Each row was made from one small tree. Brackets hold a mark, then the marks that hang from it, in the order of their numbers. Every link used is in the known rows. Write each row's tree.
Known rows:
(q569 (q116 (q666 (q703 q174 q991) q976)) q363 q484): [-0.08 -0.06 -0.30 -0.03 -0.03  0.14 -0.05  0.60 -0.07  0.05  0.40 -0.12
 -0.08 -0.24 -0.03 -0.11  0.27 -0.03  0.07  0.04 -0.07 -0.12 -0.01 -0.12
 -0.17  0.13 -0.21  0.23]
(q116 (q569 q484)): [-0.01  0.02 -0.36  0.01 -0.02  0.05 -0.05  0.02  0.00  0.26  0.15  0.00
  0.24  0.08 -0.03  0.02 -0.24  0.20  0.00 -0.05 -0.07 -0.03  0.05 -0.04
 -0.17  0.17 -0.02  0.03]
(q861 q703): [ 0.02 -0.12 -0.14 -0.13 -0.01 -0.02  0.00 -0.23 -0.11 -0.13  0.11  0.10
  0.08  0.06 -0.23  0.18  0.02 -0.27 -0.02 -0.12  0.06  0.10  0.05 -0.01
 -0.08  0.07  0.04 -0.08]
(q174 q348 (q703 q666 q991)): [ 0.12  0.07  0.00  0.16  0.00 -0.06 -0.11  0.44  0.16 -0.45 -0.82  0.05
  0.02  0.05 -0.27 -0.15  0.39 -0.36 -0.05  0.04  0.18  0.08 -0.08  0.20
  0.20 -0.27 -0.01 -0.11]
(q116 (q569 q363)): [-0.11  0.03 -0.29  0.04  0.02  0.03 -0.04  0.03 -0.06  0.16  0.24 -0.01
  0.26  0.04 -0.02  0.06 -0.28  0.29 -0.01  0.00 -0.14 -0.04  0.07 -0.02
 -0.10  0.18 -0.12 -0.08]
(q991 (q116 (q569 q484)) (q703 (q174 q348) (q666 q976))): [ 0.17  0.19  0.45  0.21  0.15 -0.01  0.08 -0.12  0.03 -0.13 -0.54 -0.23
 -0.09  0.08  0.25 -0.16  0.02 -0.01 -0.10  0.12  0.05  0.04  0.04  0.06
  0.27 -0.17 -0.08 -0.08]
(q348 (q666 (q703 q174 q991))): [ 0.22 -0.04  0.25 -0.01  0.03  0.04  0.11 -0.32  0.11 -0.11 -0.29  0.06
 -0.14  0.09 -0.16  0.04  0.01  0.05  0.10 -0.11  0.03  0.06 -0.01  0.02
  0.09 -0.16  0.06  0.08]
(q991 (q116 (q569 q363 q484) q666) (q703 q174)): [ 0.08  0.21 -0.03  0.25  0.14  0.09  0.08 -0.18 -0.09  0.01 -0.20 -0.28
  0.04  0.02  0.32 -0.15 -0.08  0.12 -0.09  0.11 -0.12  0.02  0.11 -0.03
  0.19 -0.01 -0.09 -0.01]
(q116 (q569 q363 q484) (q666 (q703 q174 q991) q976)): [ 0.04  0.05 -0.04  0.17 -0.05  0.23  0.02  0.15 -0.07  0.15  0.33 -0.07
  0.07  0.04  0.37  0.12  0.12  0.17  0.07 -0.01 -0.08 -0.12  0.03 -0.16
 -0.18  0.12  0.00 -0.02]
(q991 q116): [-0.03  0.04 -0.02  0.14  0.11 -0.08  0.05 -0.26  0.08 -0.01  0.00  0.03
  0.12  0.01  0.06 -0.04 -0.22  0.13 -0.01  0.02  0.04  0.04  0.03  0.06
  0.02 -0.06 -0.10 -0.01]
(q703 q666 (q991 (q116 q569))): [ 0.08  0.12  0.10  0.23  0.12 -0.10 -0.03  0.06  0.05 -0.17 -0.47 -0.08
 -0.11  0.10  0.09 -0.14 -0.15  0.03 -0.01  0.07  0.07  0.01  0.04  0.21
  0.24 -0.21 -0.02 -0.14]
(q666 (q703 q174 q991) q976): [ 0.25 -0.06  0.61  0.11  0.03  0.17  0.09 -0.24 -0.05 -0.13  0.13  0.08
 -0.10  0.05 -0.07  0.23  0.17  0.04  0.14 -0.11  0.23  0.01 -0.06 -0.05
 -0.21 -0.15 -0.02 -0.12]
(q569 q116): [-0.12 -0.08 -0.23 -0.08  0.07 -0.05 -0.04 -0.02  0.06  0.05  0.18  0.04
  0.02 -0.05 -0.18 -0.07  0.01  0.11  0.01 -0.02 -0.02  0.00  0.01  0.03
 -0.17  0.04 -0.20  0.04]
(q484 (q569 (q116 (q666 q703 q976)) q363)): [-0.18 -0.07  0.00 -0.05 -0.12 -0.03 -0.04  0.06 -0.09  0.14  0.29  0.11
  0.02 -0.08  0.09  0.06 -0.09  0.08  0.01  0.05 -0.13 -0.07  0.01  0.05
 -0.10  0.13  0.00  0.00]
(q991 (q116 (q569 q363) q666)): [-0.14  0.13 -0.20  0.24  0.09 -0.04  0.04 -0.16  0.06  0.11  0.14 -0.05
  0.19  0.04  0.44 -0.05 -0.20  0.26 -0.04  0.09 -0.12 -0.03  0.07  0.01
  0.04  0.06 -0.10 -0.06]
(q569 (q116 q666) q484): [-0.13 -0.06 -0.56 -0.10 -0.02  0.03 -0.07  0.26  0.08  0.16  0.19 -0.04
  0.00 -0.10 -0.01 -0.15  0.15  0.02  0.03  0.00 -0.07 -0.06  0.03 -0.07
 -0.19  0.11 -0.13  0.23]
(q991 (q116 (q569 q484)) (q703 q666)): [ 0.16  0.20  0.05  0.19  0.18 -0.03  0.06 -0.15 -0.02 -0.05 -0.41 -0.23
 -0.05  0.07  0.24 -0.16 -0.08  0.01 -0.09  0.10 -0.03  0.03  0.12  0.09
  0.22 -0.05 -0.10 -0.03]
(q116 (q569 q363 q484) (q666 q703)): [-0.05  0.06 -0.43  0.06 -0.04  0.16 -0.02  0.12 -0.06  0.23  0.28 -0.05
  0.19  0.02  0.29  0.07  0.04  0.21  0.04 -0.02 -0.17 -0.09  0.06 -0.11
 -0.20  0.25  0.01  0.05]
(q861 (q484 (q569 q116)) q703): [-0.02 -0.12  0.07 -0.34 -0.12 -0.19 -0.01 -0.30 -0.17 -0.01  0.14  0.16
 -0.08  0.06 -0.26  0.12 -0.15 -0.41 -0.09 -0.07  0.02  0.11 -0.07  0.03
  0.08  0.14  0.37 -0.02]
(q666 (q703 q174) q976): [ 0.16 -0.11  0.57  0.00  0.03  0.15  0.10 -0.39 -0.01 -0.04  0.23  0.11
 -0.04  0.04 -0.02  0.29  0.16  0.12  0.13 -0.13  0.17  0.01 -0.03 -0.12
 -0.30 -0.07 -0.04 -0.09]
(q363 (q569 q116)): [-0.16 -0.05 -0.32 -0.14  0.04 -0.08 -0.09  0.22  0.03  0.23  0.41  0.03
  0.01 -0.16 -0.24 -0.07 -0.09  0.16  0.01 -0.01 -0.02 -0.04 -0.04  0.04
 -0.15  0.08 -0.13  0.02]
(q569 q116 q363 q484): [-0.16 -0.08 -0.59 -0.15 -0.01  0.02 -0.10  0.68 -0.07  0.10  0.35 -0.10
  0.05 -0.28 -0.34 -0.18  0.01  0.00  0.01  0.05 -0.12 -0.08  0.02 -0.05
 -0.14  0.22 -0.29  0.29]
(q116 (q666 q976)): [-0.08 -0.03 -0.10  0.06 -0.03  0.07  0.04 -0.30  0.13  0.03  0.24  0.11
  0.06  0.05  0.39  0.21  0.11  0.17  0.10 -0.07  0.01 -0.06  0.12 -0.18
 -0.19 -0.05 -0.05 -0.08]

Which tree is each row?
[ 0.04  0.10  0.23  0.30  0.07  0.07  0.04 -0.08 -0.03 -0.08 -0.12 -0.11
 -0.01  0.07  0.13 -0.07 -0.18  0.16  0.00  0.06  0.03  0.01 -0.01  0.05
  0.15 -0.18 -0.01 -0.13]
(q703 q174 (q991 (q116 (q569 q363) (q666 q976))))
[-0.12 -0.06 -0.48 -0.19 -0.01 -0.05 -0.11  0.47  0.01  0.30  0.42 -0.01
  0.01 -0.22 -0.31 -0.13 -0.07  0.07  0.01 -0.01 -0.02 -0.07 -0.04  0.00
 -0.18  0.14 -0.11  0.16]
(q363 (q569 q116 q484))
[-0.09 -0.05 -0.38 -0.02 -0.03  0.12 -0.05  0.64 -0.05  0.06  0.47 -0.09
 -0.05 -0.24  0.03 -0.09  0.29 -0.05  0.07  0.05 -0.09 -0.13  0.01 -0.11
 -0.19  0.17 -0.24  0.23]
(q569 (q116 (q666 (q703 q991) q976)) q363 q484)
[ 0.05  0.07  0.24  0.23 -0.01  0.16  0.04 -0.28  0.06  0.07  0.11  0.04
  0.08  0.20  0.47  0.17  0.17  0.21  0.05 -0.04  0.02 -0.04 -0.02 -0.08
 -0.16 -0.03  0.07 -0.20]
(q116 q569 (q666 (q703 (q174 q348) q991) q976))
[ 0.17 -0.01  0.35 -0.12 -0.01 -0.14  0.06 -0.25 -0.06 -0.32 -0.33  0.04
 -0.16  0.09 -0.28 -0.01 -0.04 -0.48 -0.09 -0.04  0.17  0.18 -0.14  0.05
  0.36 -0.14  0.35 -0.02]
(q861 q484 (q703 (q174 (q348 q666)) (q991 q116)))
[ 0.09  0.06  0.07  0.09 -0.03 -0.04  0.03  0.17  0.18 -0.12 -0.33  0.06
  0.08  0.02 -0.02 -0.10  0.08 -0.05 -0.01  0.03  0.05  0.04 -0.09  0.07
  0.15 -0.05  0.01  0.11]
(q174 (q348 (q666 (q703 (q991 (q116 (q569 q363 q484)))))))
[-0.03  0.03 -0.19  0.11 -0.06  0.20  0.02  0.10 -0.03  0.23  0.49 -0.01
  0.15  0.02  0.47  0.17  0.14  0.20  0.07 -0.02 -0.12 -0.14  0.06 -0.20
 -0.27  0.22 -0.05  0.01]
(q116 (q569 q363 q484) (q666 q703 q976))
[-0.20 -0.07 -0.13 -0.10 -0.10 -0.10 -0.08  0.14 -0.11  0.14  0.17  0.09
  0.07 -0.09 -0.20 -0.02 -0.29  0.08 -0.03  0.06 -0.14 -0.04  0.00  0.12
 -0.03  0.13 -0.02  0.02]
(q484 (q569 q116 q363))
[ 0.04 -0.12  0.26 -0.35 -0.13 -0.13  0.02 -0.45 -0.22 -0.05 -0.06  0.13
 -0.08  0.10 -0.37  0.18 -0.26 -0.36 -0.07 -0.10  0.06  0.15 -0.07  0.00
  0.14  0.04  0.47 -0.06]
(q861 (q484 q569) (q703 q174))
[-0.21 -0.05 -0.69 -0.11 -0.03  0.05 -0.09  0.63 -0.02  0.11  0.35 -0.11
  0.03 -0.25 -0.08 -0.18  0.11  0.02  0.03  0.06 -0.17 -0.11  0.05 -0.10
 -0.13  0.21 -0.24  0.28]
(q569 (q116 q666) q363 q484)
[-0.10 -0.06 -0.36 -0.13 -0.02  0.02 -0.07  0.39  0.03  0.30  0.54  0.01
 -0.04 -0.20 -0.03 -0.04  0.12  0.07  0.05 -0.02 -0.01 -0.10 -0.04 -0.06
 -0.25  0.14 -0.09  0.13]
(q363 (q569 (q116 (q666 q703 q976)) q484))
[-0.09 -0.06 -0.27 -0.15 -0.02  0.03 -0.06  0.36  0.02  0.28  0.48 -0.02
 -0.07 -0.19 -0.09 -0.06  0.11  0.09  0.05 -0.02  0.00 -0.09 -0.06 -0.07
 -0.22  0.10 -0.06  0.13]
(q363 (q569 (q116 (q666 (q703 q174) q976)) q484))
[ 0.05  0.13  0.34  0.32  0.03  0.02  0.02 -0.05  0.08 -0.16 -0.37 -0.05
  0.04  0.12  0.14 -0.12 -0.06  0.07 -0.04  0.08  0.13  0.05 -0.10  0.10
  0.20 -0.26  0.04 -0.15]
(q703 (q174 q348) (q991 (q116 q569 (q666 q976))))
[ 0.03 -0.13  0.12 -0.21  0.03 -0.04 -0.01 -0.23 -0.10 -0.24 -0.29  0.01
 -0.10  0.08 -0.29  0.12  0.04 -0.25 -0.02 -0.09  0.08  0.11  0.05  0.04
  0.08 -0.07  0.09 -0.11]
(q861 (q703 q174 q666))
[ 0.16  0.14  0.57  0.18  0.18 -0.05  0.10 -0.28  0.06 -0.31 -0.62 -0.17
 -0.16  0.03  0.16 -0.11  0.08 -0.05 -0.07  0.10  0.13  0.08  0.05  0.07
  0.30 -0.28 -0.12 -0.11]
(q991 q116 (q703 (q174 q348) (q666 q976)))
[ 0.07 -0.01  0.12 -0.03 -0.03 -0.05  0.04 -0.11  0.23 -0.15 -0.36  0.16
  0.07  0.06 -0.11  0.01  0.13 -0.01  0.02 -0.04  0.09  0.07 -0.07  0.04
  0.06 -0.09  0.02  0.07]
(q174 (q348 (q666 q703)))
[ 0.15  0.17  0.51  0.23  0.21 -0.01  0.12 -0.40 -0.01 -0.12 -0.41 -0.23
 -0.12  0.12  0.31 -0.08 -0.06  0.11 -0.08  0.09  0.01  0.04  0.10  0.05
  0.24 -0.18 -0.11 -0.17]
(q991 (q116 q569) (q703 q174 (q666 q976)))
[-0.24 -0.05 -0.20 -0.07 -0.12 -0.08 -0.08  0.10 -0.08  0.15  0.17  0.08
  0.06 -0.08 -0.01 -0.01 -0.21  0.10 -0.02  0.07 -0.17 -0.05  0.03  0.08
 -0.03  0.12  0.01  0.02]
(q484 (q569 (q116 q666) q363))
[ 0.09 -0.11  0.35 -0.30 -0.06 -0.10  0.07 -0.37 -0.03 -0.22 -0.12  0.12
 -0.11  0.09 -0.26  0.16  0.03 -0.39 -0.05 -0.11  0.13  0.14 -0.09 -0.11
  0.17 -0.05  0.32 -0.01]
(q861 q484 (q703 (q174 (q348 (q666 q976)))))
[-0.11 -0.05 -0.48 -0.16 -0.01  0.00 -0.09  0.39  0.02  0.30  0.44 -0.01
 -0.02 -0.20 -0.12 -0.09  0.08  0.07  0.04 -0.02 -0.03 -0.08 -0.05 -0.03
 -0.21  0.15 -0.06  0.16]
(q363 (q569 (q116 (q666 q703)) q484))
[ 0.05 -0.10  0.36 -0.35 -0.16 -0.18  0.03 -0.39 -0.11 -0.12 -0.26  0.17
 -0.09  0.11 -0.33  0.12 -0.18 -0.43 -0.10 -0.07  0.07  0.16 -0.12  0.02
  0.26 -0.01  0.50 -0.02]
(q861 (q484 q569) (q703 (q174 (q348 q666))))
[ 0.11 -0.06  0.22 -0.26 -0.11 -0.19 -0.04 -0.17 -0.19 -0.21 -0.29  0.11
 -0.22  0.11 -0.27  0.12 -0.15 -0.52 -0.06 -0.06  0.10  0.11 -0.03  0.13
  0.29 -0.04  0.47 -0.11]
(q861 (q484 q569) (q703 q666 q991))
[ 0.23 -0.01  0.55  0.14  0.05  0.06  0.18 -0.38  0.16 -0.05 -0.07  0.07
 -0.15  0.13  0.16  0.09  0.04  0.10  0.10 -0.08  0.05  0.01 -0.02 -0.04
  0.07 -0.17  0.02  0.01]
(q348 (q666 (q703 q174 (q991 (q116 q569))) q976))
[-0.18 -0.06 -0.04 -0.09 -0.10 -0.04 -0.06  0.04 -0.12  0.13  0.13  0.07
  0.02 -0.07 -0.06  0.00 -0.17  0.10 -0.01  0.05 -0.15 -0.03 -0.01  0.09
 -0.04  0.10  0.05  0.01]
(q484 (q569 (q116 (q666 (q703 q174))) q363))
[ 0.18  0.07  0.18 -0.01  0.07  0.05  0.06 -0.31  0.01 -0.21 -0.52 -0.08
 -0.03  0.05 -0.22 -0.02  0.04 -0.02 -0.03 -0.02  0.04  0.11  0.06 -0.01
  0.16 -0.16 -0.04 -0.02]
(q991 (q703 (q174 (q348 q666))))
[-0.18 -0.06 -0.11 -0.07 -0.11 -0.09 -0.06 -0.15 -0.01  0.18  0.06  0.14
  0.04  0.02  0.04  0.01 -0.19  0.08 -0.01  0.02 -0.10 -0.02  0.01  0.10
 -0.07  0.05  0.09 -0.02]
(q484 (q569 (q116 q666)))
[-0.02 -0.05  0.50 -0.09  0.02 -0.05  0.00 -0.05  0.15 -0.23 -0.54  0.02
 -0.12  0.05 -0.09  0.04  0.09  0.07  0.04  0.00  0.17  0.01 -0.02  0.01
  0.09 -0.28  0.00 -0.11]
(q703 (q174 q348) (q666 q976))
[ 0.12  0.12  0.26  0.31  0.02 -0.07 -0.04  0.39  0.20 -0.40 -0.67  0.03
  0.01  0.09  0.05 -0.15  0.39 -0.31 -0.08  0.09  0.19  0.04 -0.10  0.18
  0.23 -0.28 -0.05 -0.16]
(q174 q348 (q703 (q666 q976) (q991 (q116 q569))))
[-0.14  0.04 -0.36  0.11 -0.08  0.15 -0.01  0.16  0.02  0.25  0.45 -0.03
  0.18  0.02  0.47  0.12  0.00  0.23  0.04  0.00 -0.17 -0.15  0.11 -0.22
 -0.19  0.19 -0.09  0.01]
(q116 (q569 q363 q484) (q666 q976))
